Each row comes from the steps of one path. Every step used is in the known rows, and no mark comes twice. Write the path behind each row, first mark first.
Known rows
vele vetipe gunu dokovab: [ 1.64 -2.17 -0.32  0.74  2.56 -1.37  2.06  0.55 -7.38 -1.48 -3.11 -1.35
  0.40  1.18  1.51  4.03 -2.59 -0.11  0.75  2.98  0.17  0.78 -3.86]
dokovab buzip kuzu gunu vetipe: [-0.69  0.21 -0.58 -0.23 -0.28 -1.80 -0.03  0.03  1.85 -0.29  4.25 -2.03
 -3.08 -0.53  1.64  1.45  1.97 -0.38  2.41 -0.68 -2.11 -0.28 -1.31]
dokovab buzip: [ 0.03 -2.49 -0.70 -1.15  1.57  0.31  0.17  0.84 -1.20 -0.95  0.98  0.70
 -1.21 -0.99  2.61  0.44 -0.64  1.02  1.53 -0.70 -1.77 -1.32  1.62]
buzip dokovab: [ 0.05  0.49 -0.17 -2.35  2.29  0.30  1.81  1.25 -0.90 -1.26  0.02  0.62
 -0.34 -0.96  2.96  0.30 -0.10  1.80  2.48  1.34 -1.85  0.10  2.08]
kosu buzip kuzu musef: [ 1.14  0.45 -1.75 -3.79  1.03 -0.62  3.93 -0.72 -0.96 -1.85 -0.95  0.57
 -2.45 -3.45 -1.41 -0.96  3.75 -0.11  1.38 -1.15 -1.66  0.54  0.05]
kosu buzip kuzu: [ 0.85  0.34 -1.85 -4.53  1.99 -0.94  3.60 -0.79 -0.77 -1.95 -0.04  0.59
 -1.24 -2.84  1.22 -0.55  3.81 -1.16  0.80  0.46 -2.06 -0.55  0.68]
vele vetipe: [ 1.62 -1.04  0.46 -1.08  3.14  0.21  2.14  1.56 -3.77  0.17 -2.70 -1.11
  0.35 -1.93  0.70  1.40 -1.11  0.71  0.67  1.88 -0.44  0.36 -0.45]
kuzu musef ragen: [ 0.73 -0.43 -0.93 -1.35  0.61  2.15  1.22  1.74 -0.99 -0.70 -1.61  0.84
 -0.68 -4.16 -1.42  0.27 -2.13  2.76  2.44 -1.44 -0.66  1.09  1.78]
pudim dokovab buzip kuzu gunu: [-1.74  1.53  0.44 -0.04 -0.75  0.94  0.66 -1.63  0.07 -2.12  4.61 -1.39
 -4.08  0.22 -0.18  0.42  1.85 -0.52  2.68 -0.68 -3.68  0.02  2.47]
vele vetipe gunu kuzu: [ 0.94 -0.87  0.09  1.21  1.94 -0.98  2.47  0.94 -6.39 -0.33 -3.90 -0.86
 -0.48 -0.62  1.44  2.93 -2.61 -0.26  0.08  3.58  1.09  1.62 -3.93]
musef ragen buzip kuzu gunu vetipe vele: [ 0.44  2.00 -1.76  0.79  0.38  0.85 -0.04  2.17  3.43  1.18  0.69 -3.76
  0.35 -1.60 -3.22  0.32 -0.41  1.68  2.00  2.25 -1.12  3.69 -1.93]
kosu buzip kuzu gunu dokovab: [ 0.90  2.29 -1.79 -3.65  1.01 -1.26  2.22 -2.40  0.23 -3.77  2.01  0.24
 -2.42 -0.58  1.08  1.58  2.96 -0.89  3.08 -0.05 -2.36 -0.17 -0.65]
ragen buzip kosu: [ 1.41  1.29 -1.44 -4.53  2.17  0.40  1.51  0.32  0.96 -1.42  0.59  1.56
  1.01 -1.89 -1.78 -1.55 -0.62  3.68  1.76  1.60 -2.55  1.95  3.09]
totiz dokovab buzip kuzu: [-1.11 -2.06 -1.77 -1.41 -0.02  0.12  0.88 -0.13  0.06 -1.99  1.28  0.17
 -3.79  0.63  0.70  0.03  2.79 -1.15  1.11 -0.18 -3.05 -2.14 -0.22]
totiz dokovab buzip: [-0.60 -3.81 -1.13 -1.04  0.48  0.58 -0.32  0.75 -0.62 -1.87  0.31  0.36
 -2.55  0.59  1.49  0.42  0.71  0.40  1.31 -0.49 -1.83 -2.89  1.65]
musef ragen buzip: [ 1.10  0.34 -1.97 -2.29  2.08  2.41  0.62  1.91  0.98 -1.02 -1.02  0.60
  1.49 -2.77 -1.28 -0.93 -2.18  4.37  1.94  0.41 -1.67  2.34  3.96]
vele vetipe gunu dokovab buzip kuzu: [-0.07 -2.83 -1.26  1.78  0.89 -1.29  1.25 -0.97 -6.44 -1.07 -0.25 -0.91
 -1.88  2.43  1.16  3.68 -0.69 -2.02  0.28  2.10 -2.14  0.91 -5.23]
totiz dokovab: [ 0.57 -1.30 -0.90 -2.47  1.72  0.13  1.50  1.35 -0.93 -2.31 -1.59 -0.17
 -1.52 -0.73  0.96  0.49  0.85  0.78  1.66  0.73 -0.71 -2.20  1.21]
kosu buzip: [ 1.43 -1.38 -1.17 -4.16  2.49 -0.65  2.41  0.11 -1.33 -1.87 -0.98  0.80
  0.00 -2.86  1.98 -0.21  1.84  0.52  1.04  0.18 -0.75 -1.29  2.45]
vetipe gunu kuzu buzip: [ 1.00  0.04 -1.32  0.41 -0.10 -1.09  1.75  0.65 -3.00 -2.19 -1.27 -0.51
 -2.03 -0.27 -0.42  2.20 -2.32  1.76  1.90  2.21 -0.12  1.96 -2.67]
pudim dokovab: [-0.14  0.06  0.62 -1.57  1.69  0.44  2.16  0.83 -3.01 -1.55  0.36 -0.29
 -1.17 -0.79  1.21  0.03 -0.17  0.76  1.74  1.07 -1.62 -1.01  3.01]
vele vetipe gunu kuzu musef ragen: [ 0.67 -1.13 -0.47  2.38 -0.12  1.30  1.59  1.13 -5.87  0.33 -4.55 -0.17
 -0.92 -2.45 -1.94  2.79 -4.38  1.03  0.62  1.76  1.18  3.37 -3.31]

Which path is each row?
[-0.05  0.67 -1.00  0.47 -0.52 -0.67  1.44  0.29 -2.33 -2.10 -0.36  0.02
 -2.28  1.16  0.34  2.08 -1.86  2.13  2.53  3.03 -1.24  2.82 -1.61]
vetipe gunu kuzu buzip dokovab
[ 1.27  2.51 -1.83 -2.14  1.89  0.59  3.32  1.00  0.57 -1.61 -1.20 -0.14
 -1.62 -1.99 -3.87 -1.91  1.61  3.56  2.24 -0.64 -2.11  3.20  0.29]
ragen buzip kuzu musef
[-0.87 -0.85 -1.84 -0.22 -1.03  2.26  0.41  0.13  0.09 -0.31  1.34  1.21
 -2.95 -2.92 -1.70 -0.12 -0.22  0.86  1.88 -2.25 -3.09  1.22  0.40]
dokovab buzip kuzu musef ragen
[ 0.99 -2.15 -0.30  0.46  2.19 -1.82  1.16  3.57 -1.87  1.88 -1.57 -2.60
  0.81 -1.05  2.01  1.36 -0.85 -0.43  0.69  2.76  0.64 -1.00 -3.65]
gunu vetipe vele
[ 0.83  1.96 -1.27 -2.91 -0.90 -0.39  0.77 -0.60  0.56 -1.19  1.62  2.36
 -2.15 -1.20 -1.47  0.54 -1.77  1.84  2.50  2.18 -2.78  1.28 -0.89]
gunu kuzu buzip kosu
[ 0.42  2.05 -2.60 -2.64  1.77  2.03  1.83  1.14  1.50 -1.05 -0.15  0.46
  0.21 -2.66 -1.94 -1.24 -0.08  2.89  1.68  0.66 -2.94  3.02  2.09]
musef ragen buzip kuzu
[ 1.03  1.15 -1.20 -0.79  0.31 -0.30  1.10  0.89 -0.23 -1.43 -0.28  0.83
 -2.38 -0.73 -0.23  0.89 -1.65  2.22  2.71  1.33 -1.42  0.90 -1.32]
gunu kuzu buzip
[-0.51 -0.85 -0.46  1.94 -0.17 -1.27 -0.44  1.12  1.23  1.39  2.75 -3.78
 -2.24  0.04  0.52  1.75  1.24 -1.59  1.63  1.13 -1.31  0.03 -4.17]
dokovab buzip kuzu gunu vetipe vele
[ 1.26  0.43 -1.73 -1.46  1.20  2.84  0.95  1.95  0.80 -1.00 -1.94  0.76
  0.28 -3.46 -3.88 -1.37 -2.21  5.35  2.45 -1.27 -1.21  3.22  3.52]
kuzu musef ragen buzip
[ 0.47  1.80 -2.08 -0.47  0.35  2.47  0.69  1.50  0.73 -0.72 -2.10  2.41
 -0.87 -2.56 -2.76 -1.00 -3.19  4.75  2.54 -0.47 -0.98  3.37  1.22]
gunu kuzu musef ragen buzip
[ 1.05  0.64  0.27 -1.25  1.34 -1.94  0.72  1.63  1.00 -0.64  1.52 -2.42
 -0.88 -1.95  1.82  1.78  0.11  1.51  2.90  0.23  0.28 -0.31 -0.02]
kuzu gunu vetipe
[-0.39 -2.96 -1.77  3.01 -1.09  0.93  0.29 -0.84 -5.92 -0.38 -0.95 -0.07
 -2.30  0.56 -2.30  3.41 -2.35 -0.71  0.73  0.26 -2.09  2.66 -4.47]
vele vetipe gunu dokovab buzip kuzu musef ragen
[ 0.67  0.49 -0.60 -1.78  0.70  0.40  0.96  0.93  0.39 -1.58  0.83 -0.18
 -1.40 -0.28 -0.37  0.53 -0.38  3.11  3.19  1.32 -2.87  1.57  1.95]
kuzu buzip dokovab
[ 0.97  1.14 -1.92 -3.45 -0.02  2.79  0.53  0.41  1.71 -0.88 -0.02  2.28
  0.44 -3.82 -5.30 -1.83 -2.36  5.06  2.24 -0.34 -2.45  3.75  3.78]
kuzu musef ragen buzip kosu
[ 0.13  1.30 -1.59 -1.70  0.15  1.73  2.42  0.91 -0.42 -0.71 -0.58  0.76
 -1.91 -4.05 -2.26 -0.09 -0.11  1.27  2.22 -1.10 -1.98  1.86 -0.06]
buzip kuzu musef ragen
[ 0.37 -0.73 -0.99 -4.11  2.00 -0.15  2.07 -0.21 -0.65 -1.79 -0.06  1.24
 -0.30 -1.40  2.86 -0.27  2.11  0.74  1.62  0.97 -1.95 -0.46  3.43]
kosu buzip dokovab
[ 1.33 -0.20 -0.50 -0.08 -0.85 -0.95  1.31 -0.75 -4.29 -0.48 -1.16 -0.15
 -1.35 -0.33 -3.15  2.70 -2.97  0.70  0.60  4.42 -1.05  3.51 -3.86]
vele vetipe gunu kuzu buzip kosu
[ 0.47  1.39 -0.18  0.53  0.93 -1.72  1.56  1.87  0.85  0.89  0.80 -4.38
 -1.22 -1.11  0.05  1.72  1.39 -1.27  2.02  2.28 -0.15  0.76 -4.74]
buzip kuzu gunu vetipe vele
[ 0.01  1.79 -0.99 -0.78 -0.22  0.14  0.81  0.57  0.28 -1.30  0.69  1.44
 -2.55  0.51  0.71  0.88 -1.36  2.45  3.30  2.22 -2.55  1.71 -0.20]
gunu kuzu buzip dokovab
[ 0.49  4.08 -2.48 -1.65  0.74  1.89  0.38 -0.59  2.51 -2.81  1.92  0.14
 -0.92 -0.46 -2.13  0.90 -1.00  3.06  3.95  0.15 -3.32  3.36  0.80]
musef ragen buzip kuzu gunu dokovab
[-0.65 -0.74 -2.01 -0.98  0.95 -0.93  0.76 -0.77 -1.76 -1.82  2.46  1.62
 -2.69  1.50  2.93  1.50  0.51 -0.85  2.19 -0.14 -3.82 -1.27 -2.30]
gunu dokovab buzip kuzu
[ 0.73  1.21 -1.16 -3.34  0.44 -2.68  2.23 -0.71  1.78 -1.28  2.43 -1.93
 -1.92 -2.40  1.02  0.80  4.39 -1.01  1.87  0.13 -1.20 -0.18 -0.56]
kosu buzip kuzu gunu vetipe
[ 0.62  0.70 -2.27  0.86  0.04  1.75  1.32  1.27 -1.84 -1.53 -3.15  0.95
 -0.54 -2.02 -3.17  0.31 -3.81  4.38  1.80  0.48  0.27  4.49 -0.18]
vetipe gunu kuzu musef ragen buzip
[ 0.51  3.45 -0.97 -1.99  1.26 -0.79  1.90 -0.87 -0.07 -3.23  2.10 -0.37
 -2.50  0.01  1.18  2.27  0.64  0.15  3.91  0.33 -2.35  0.42 -2.04]
buzip kuzu gunu dokovab
[-0.50  1.30 -1.87  0.86 -0.37  2.22  1.05  0.91 -1.27 -1.49 -2.12  1.41
 -0.76 -0.50 -2.35  0.12 -3.45  4.67  2.43  1.46 -0.85  5.38  0.79]
vetipe gunu kuzu musef ragen buzip dokovab
